Every row comes from one small tree of marks. The marks that hang from a mark follow it in brackets, in alphabetical order. Every link used is in the known rows. Which tree was each row made from?
Known rows:
zosuve{lote mazor{vunamu{piluk}}}: [-25 -16   5 -23  11 -10  -1  12 -18   2  17   3  -2  -6   0 -33  25  21
  -5  -1 -22 -11  16 -28 -22 -27 -11  -6   2  -5   4  -9 -17   0 -12]
muna{fenaz gudek{vulu{labivum rotal{tofam}}}}: [-14  -3 -32  -4   1  -7 -29   5   3   7 -26  22 -40  20  21  13  20 -14
 -40 -42   9 -11  -2 -16   6   2 -17  10  19 -27   2  37  -5  13  10]
labivum{saru vulu{gudek}}: [-15  -1 -20  -8  -3  16   4  -8   0  -5  -5   7 -20  -6  -7  21  13   3
  10   6  24  29 -13 -14  12   3   0  18 -30  37  23   8  20  29   3]
muna{fenaz gudek{vulu{labivum rotal}}}: [-16 -10 -22 -15   1  -9 -38  19   7   5 -27  19 -32  16   8  22  18  -8
 -38 -40  10  -6  -6  -8   8  -6 -13   5  13 -26   6  41  -3  10  16]
gudek{muna{fenaz} vulu{rotal}}: [-25 -25 -20  -2  31 -17 -35  15 -14 -12 -19   4   8  32  -1  -6   7 -14
 -59 -20   1 -11  23   1  15   4  -8  -7  30 -38  10  31  10   0   1]
gudek{muna{fenaz} vulu}: [-18 -30 -18  12  20 -13 -24  10 -15 -15 -12 -14   9  24   0 -17   8 -13
 -49 -15  -2  -3  25   2  22   5   2 -12  31 -24  13  23  23  11   4]
mazor{vunamu{piluk}}: [-16  -8  16  -9   9  -4  -4  13   2  10   0   5  -2 -11 -12   1  10  18
  -5   7   1  -2  26  -4  -2 -20  -4  11   7  -4   3   4 -15  -2 -10]
zoru{saru{labivum{vulu{gudek rotal}}}}: [-15   7  -1   7  -6   2  -5 -17   6   3 -11  30 -14  10  -7  23  -7   8
  -3 -10  34  16 -22   2   0  -2  -6   1 -27  27  10  20  -5  -2  -6]
zoru{saru}: [-10  -5  -3  14  -2  11   6 -27   2   5  -1   5   5  -1 -12 -12  -2   2
   1 -10  15  -1 -12  16   5  -3  -1   0   0  17  11   8   0  -2  -4]
muna{fenaz}: [  2  -1  -8   9  -1  -3 -24   6  -5  -8  -7  -3 -13   4   8   4  13  -3
 -12 -10  -1   4   6   3  15  -6   7   4   2   1   2   9  -1   7   0]
labivum{saru{nesor zoru} vulu}: [-16  23 -28   7  -5 -16  11 -19   0 -32 -10   2   6 -10  20  20   9 -18
  22  22  26  25  -1  -2  16   4  -2  28 -18  46  11   3  29  16 -14]
zosuve{lote}: [-12  -3  -7  -3   2  -6   3  -6  -4 -12  17   0   0  -2   0 -12  10   0
   6  -6 -12  -7  -4 -20  -9  -9  -5  -9  -3 -15  -6   0  -5 -13  -8]
labivum{saru{zoru} vulu}: [ -9   6 -30   3  -5  -1   9 -20  -1 -31  -9  -6  -4 -13   6  26  10  -8
  17  17  27  24   1  -2  23  12  -1  28 -20  31  13   2  33  16   0]
zosuve{lote mazor{vunamu}}: [-12 -11   1 -22   4 -12   6   4 -13  -1  28   9  -3   1  14 -33  23  13
   6  -2 -27  -8  10 -13 -21 -19  -8 -19  -6  -6   4  -4 -16   1   0]
piluk{vunamu{mazor}}: [  2   0   7  -1   1   2  -3   3 -14 -10  -4  14   3 -14  -1 -10  -4   2
   2   0  -2 -16  -2  -9   3   5   1  14  11  -1   5   7 -13   3  23]
vulu{gudek{muna}}: [ -4  -6   5  -6  12   1  -7  19 -14   4 -11   5  -2  18 -16  -1   1  -4
 -19  -3  -2  11 -10  -4  -2   6  -5 -12  -4  -8   5   7  -8   5   3]
rotal{tofam vulu}: [ -5   3 -25  21  -2  14  21 -27  -1   4  14  -4 -13  -2  20 -14   2 -27
 -12 -13 -10  -8  17 -20 -14  15   3  14   8   4  -1  -5   3  -4  -6]
zosuve{lote{nesor{saru}} mazor{vunamu{piluk}}}: [-26 -29  -1 -15   8  15   7   4 -20   1  14   8  13  -9 -10 -16  20  19
 -10  -9 -26  -7   4 -18 -25 -24 -15 -11  15   3  14 -15  -3   4 -16]
lote{nesor{saru} zosuve{mazor{vunamu{piluk}}}}: [-16 -32   6   4  22  19  -8   7  -6  28  10   6  11   2 -12  13   6  28
 -28  -9  -3  12  -2   6 -29 -17 -13   4  29  27  12 -22   2  20  -2]
zosuve{mazor{vunamu}}: [  0  -8   8 -18   2  -6   3   9  -8  12  12   9  -5   3  14 -21  12  13
  -1   4 -15  -2  13   7 -12 -10  -2 -10  -3   7  11  -4 -12  14   8]
nesor{saru{labivum{vulu{rotal}}}}: [ -8 -10  -9   8 -12   4  -6  -8  -1 -18 -12  19  -4   5  10  30   2   4
  -8 -11  22  16  -6   9   8  13 -16   7   0   7  10  17  26   4 -10]
nesor{saru{labivum{vulu{gudek{muna} rotal}} zoru}}: [ -2  -3  -9   8  -2  -7  -9  10 -16 -34 -28  22  -2  16   0  44   0  -9
 -15  -6  24  30 -13   7  14  24 -25  -1  -5  -1   5  20  18   7  -8]
tofam{rotal{vulu{labivum{saru}}}}: [-16 -24 -24  -8  11  29   3 -14   4  -8   9  12  -5  -9  27  22   5  -7
 -15 -33   5  -3  -9   3   3  10   7  20 -10   8   4  15  13   0   1]
nesor{saru{labivum zoru}}: [ 22  -3   3  26 -18   1   0   0 -11 -39 -17  10   5   1  15  34   0  -6
   5 -10  18  23 -10  15  18  16 -19  -7   6   2  -7   6  17  11 -11]
zoru{saru{labivum}}: [  1   0   5  26 -14   5   1 -27   2  -4  -5  10   2   7   4   0  -8   4
   0 -13  24   8 -15  17   5  -3   1  -8  -9  18   0  11   1  -2  -8]
nesor{saru{labivum{vulu} zoru}}: [  8  -3  -9  24 -22  -3   6  -8  -6 -39 -15   5  -1  -5  15  39  -1  -2
   9   0  24  29  -4   9  21  20 -14   5  -2  17   4   7  34  11  -9]
muna{fenaz gudek{vulu{labivum{saru} rotal{tofam}}}}: [-16  -6 -40  -5  -1   3 -30  -6   0  -1 -28  24 -40  18  22  14  30 -19
 -38 -44  19  -3  -6 -13  15   1 -18  19  12 -18   7  40   6  27   9]
labivum{vulu}: [-16  -1 -16  -2  -4  -5   8 -10   6  -1   3  -6  -6  -7  -1   6   0   5
   4  12   6   6  10  -6   4   5   6  13  -8  19  14   1  21   0   2]
saru{labivum{vulu} nesor zoru}: [  1  35  -4  19 -16 -40   6   0   3 -34 -12   7   6  -1  37  31  -9 -13
  20  22  21  26   1  -4   4   3  -1   5 -20  37 -12   2  15  -2 -19]
rotal{tofam vulu{gudek{muna}}}: [ -9  -3 -20  14   9  14  16 -10 -13   8   4   0 -14  14   6 -15   3 -30
 -31 -14 -14   2   9 -24 -16  20  -2   2   5  -3   3   2  -5   0  -2]
vunamu{mazor}: [ -1  15  -5   3  -3   1  -9   5 -18  -1  -7  -3  -1   0   3  -7   3  -5
  -4  -3   4  -8  -5 -21   9  -4   3  22  11   7  14   1  -2   7  12]
vulu{gudek{muna} labivum rotal{tofam}}: [-14  10 -16 -26  15   2  -2  18 -26  10 -27  39 -23  29  14  12   5  -4
 -41 -22  -1  -6 -29  -4 -10  14 -32   3  -6 -30 -11  20 -22 -21  -3]
labivum{saru{nesor zoru} vulu{gudek}}: [-12  27 -19  -2  -3 -10   8  -2  -2 -25 -13  14  -8  -8  10  32  11 -16
  25  18  27  37 -16 -14  13   2  -8  19 -31  52  13   5  12  26 -12]

Write each row's tree:
[-19   3 -10  12  -8  -3  -2 -30   8  -2  -8  20  -3   7   1  14  -7   6
  -4  -7  33   8  -9  12   2   1  -2   7 -17  23   9  19   7 -10  -9]
zoru{saru{labivum{vulu{rotal}}}}
[ -6  18 -21 -27   2  22   0   4 -18   4 -23  49 -36  13  23  30  15  -1
 -15 -24  17   4 -43  -8  -1   6 -32  19 -23  -5  -7  18 -18   1  -7]
vulu{gudek labivum{saru} rotal{tofam}}
[ -6  -3 -26  22   8  13  -2  -6 -16   1  -1  -2 -24  16  11 -12  13 -32
 -39 -23 -14   6  13 -22  -5  16   4   6   6  -2   6  10  -4   5  -2]
rotal{tofam vulu{gudek{muna{fenaz}}}}
[-13  -7 -14 -14   6   4   8  -4 -17   0  19  -2  11   3   5 -20   5   4
  -3  -4 -30 -12 -13 -26 -29 -13   0 -21  -4   8   3 -23  -3  -4  -2]
zosuve{lote{nesor} mazor}
[-23 -10 -26  -3  10 -14   4   6 -23 -32 -25   4  24  16  24   4   3 -17
 -30  -7  14   8  -8  11  23  10 -18   0  13  -7   1  24  32   1  -4]
gudek{muna vulu{labivum{saru{nesor zoru}}}}
[-28  -5 -31 -17  18   4 -28   1 -11 -12 -23  14 -20  18  -9  22  22  -8
 -27  -6  22  22  -7  -4  17   5  -5  23 -20  10  26  28  14  18   2]
labivum{saru vulu{gudek{muna{fenaz}} rotal}}
[-12 -19 -16 -15  12  34   1   1   2  -3   5  24 -18  -6  19  32   7  -4
 -13 -35   6   7 -22  -8   1   9   3  13 -21  14   4  17   0   9   4]
tofam{rotal{vulu{gudek labivum{saru}}}}
[-12 -10  -3 -21   6  -2  12   0 -11   8  30   9   8   0   7 -20  11  12
   3   0 -34 -10   3 -14 -30 -24  -1 -25  -6   5   6 -14 -16  -6   0]
zosuve{lote{nesor} mazor{vunamu}}
[  8  16  -8  18 -17 -23   3  -2   1 -31 -10   0  -5  -3  21  38  -9  -2
  15  14  23  24   5  -5  12  12   1   6 -22  19  -9   1  18   0  -4]
saru{labivum{vulu} zoru}
[-15 -26 -17  -8  20  17 -18  17  -6  -3  -3  14 -16  11  16  20   7  -8
 -41 -41  -8   1  -8  -3   4  10   8   3  -5  -5   3  25  -4  -4   5]
tofam{rotal{vulu{gudek{muna{fenaz}} labivum}}}
[-21  -6 -34 -14  10  10   4  -9 -13  -7 -17  31 -13  12  29  12   8  -5
 -30 -26  17 -12  -9  -7   9   9 -29  14  10 -17  -2  23  12   1  -5]
gudek{vulu{labivum{saru} rotal{tofam}}}
[-14  -2 -18  -1  19  -5   0  -6  -3   1  -6  21  -4  16  12  -4  -4 -12
 -27 -15   5 -19  17 -19  -4   8 -22  -2  24 -24  -2  12  -3   2  -8]
gudek{vulu{rotal{tofam}}}
[ -7  17   8  28 -11 -11   2 -26   4  -4  -5  17  15   8  18  -7  -8  -4
   5  -7  24  11 -17  17  -2 -12  -1  -8  -8  34  -2  13  -1  -4 -21]
zoru{saru{labivum nesor}}
[-25   2 -43  -4  17   5 -18 -14 -17 -10 -22  20 -28  21   6  11  25 -17
 -30  -8  21  17  -1 -13  14  12 -11  29 -14   9  21  22  12  20  -6]
labivum{saru vulu{gudek{muna{fenaz}} rotal{tofam}}}
[ -4  22  -9 -27   4  10   1  19 -15  13 -20  49 -36  15  20  27   4   4
 -19 -22   2  -6 -36 -14 -12   7 -31   6 -16 -14 -15  14 -31 -14  -5]
vulu{gudek labivum rotal{tofam}}
[-30  -4 -29 -18  23 -20  -7  11 -22 -29 -31  23  21  23  23  14   3 -20
 -42 -11  17   0 -11  12  15   9 -29   5  13 -22  -2  31  20 -10  -7]
gudek{muna vulu{labivum{saru{nesor zoru}} rotal}}
[ -4   8 -22   0 -10  23  22   1 -10  11   1  18 -35   0  26  11   5 -12
 -17 -24  -9   0 -18 -23 -14  14 -10  10 -11   6  -7   5 -10  -9   0]
rotal{tofam vulu{gudek labivum}}
[ -3 -14  -7  20 -21   8   4 -13  -2 -20  -7   6  -3  -1   9  23   2   6
  -1  -7  20  22  -2  10  14  13  -8   3   1  18  13  11  37  12  -9]
nesor{saru{labivum{vulu}}}
[-29 -18 -39 -12  21   3   0  -9 -26 -11 -24  20   2  29  22  -5   9 -13
 -55 -24  12 -14  -2   2  10  17 -27   9  21 -35   2  29  23  -5  -4]
gudek{muna vulu{labivum{saru} rotal{tofam}}}
[-24 -28 -16  -8  11  -6   2  14 -19  -7 -14  -3  13  20   7  -7  -4   0
 -44 -15  -2  -8   1   7  13  11 -12 -12  23 -30   3  22  26 -12   9]
gudek{muna vulu{labivum}}
[ -3  43 -21 -21   4  -2   4  10 -19 -14 -32  56 -25  11  39  40  13 -17
  -3 -13  20  12 -45 -10  -1   5 -39  20 -25  10 -19  16 -23  -1 -20]
vulu{gudek labivum{saru{nesor zoru}} rotal{tofam}}
[-23  24   0   9  -5 -12  -3 -15   8   3 -12  38  -5  12   7  18  -8  -2
   3  -4  33  19 -24   2  -7 -10  -8  -1 -26  43   7  22  -8  -5 -21]
zoru{saru{labivum{vulu{gudek rotal}} nesor}}
[ -4  48 -17  15  -6 -42   7 -10  -1 -28 -16  28  -4  10  48  32  -7 -23
   8  13  23  14   4 -12  -5   8 -16  14 -15  24 -18   5   0  -9 -28]
saru{labivum{vulu{rotal{tofam}}} nesor zoru}
[ -5  -2  -7  13  -7 -13 -22  12  -9 -13 -15   1 -19  20   9  22   5   1
 -20  -2  14  28   1  -6  14   4   8  -3 -20  14   7  17  14   9   1]
saru{labivum{vulu{gudek{muna{fenaz}}}}}
[-20  15  -6  27 -16 -14   9 -33   8  -5  -3  13   8   3  15  -1  -9  -2
   9   3  30  16 -10  12   1  -9   5   3 -15  50   9  13  16  -4 -21]
zoru{saru{labivum{vulu} nesor}}
[  1  25 -15   8   3 -24  -1   4 -15 -24 -25  23 -16  23  19  37  -7 -15
 -13   5  22  20  -1 -17   2  23 -17   5 -19   0 -12  11  -3  -4 -10]
saru{labivum{vulu{gudek{muna} rotal{tofam}}} zoru}
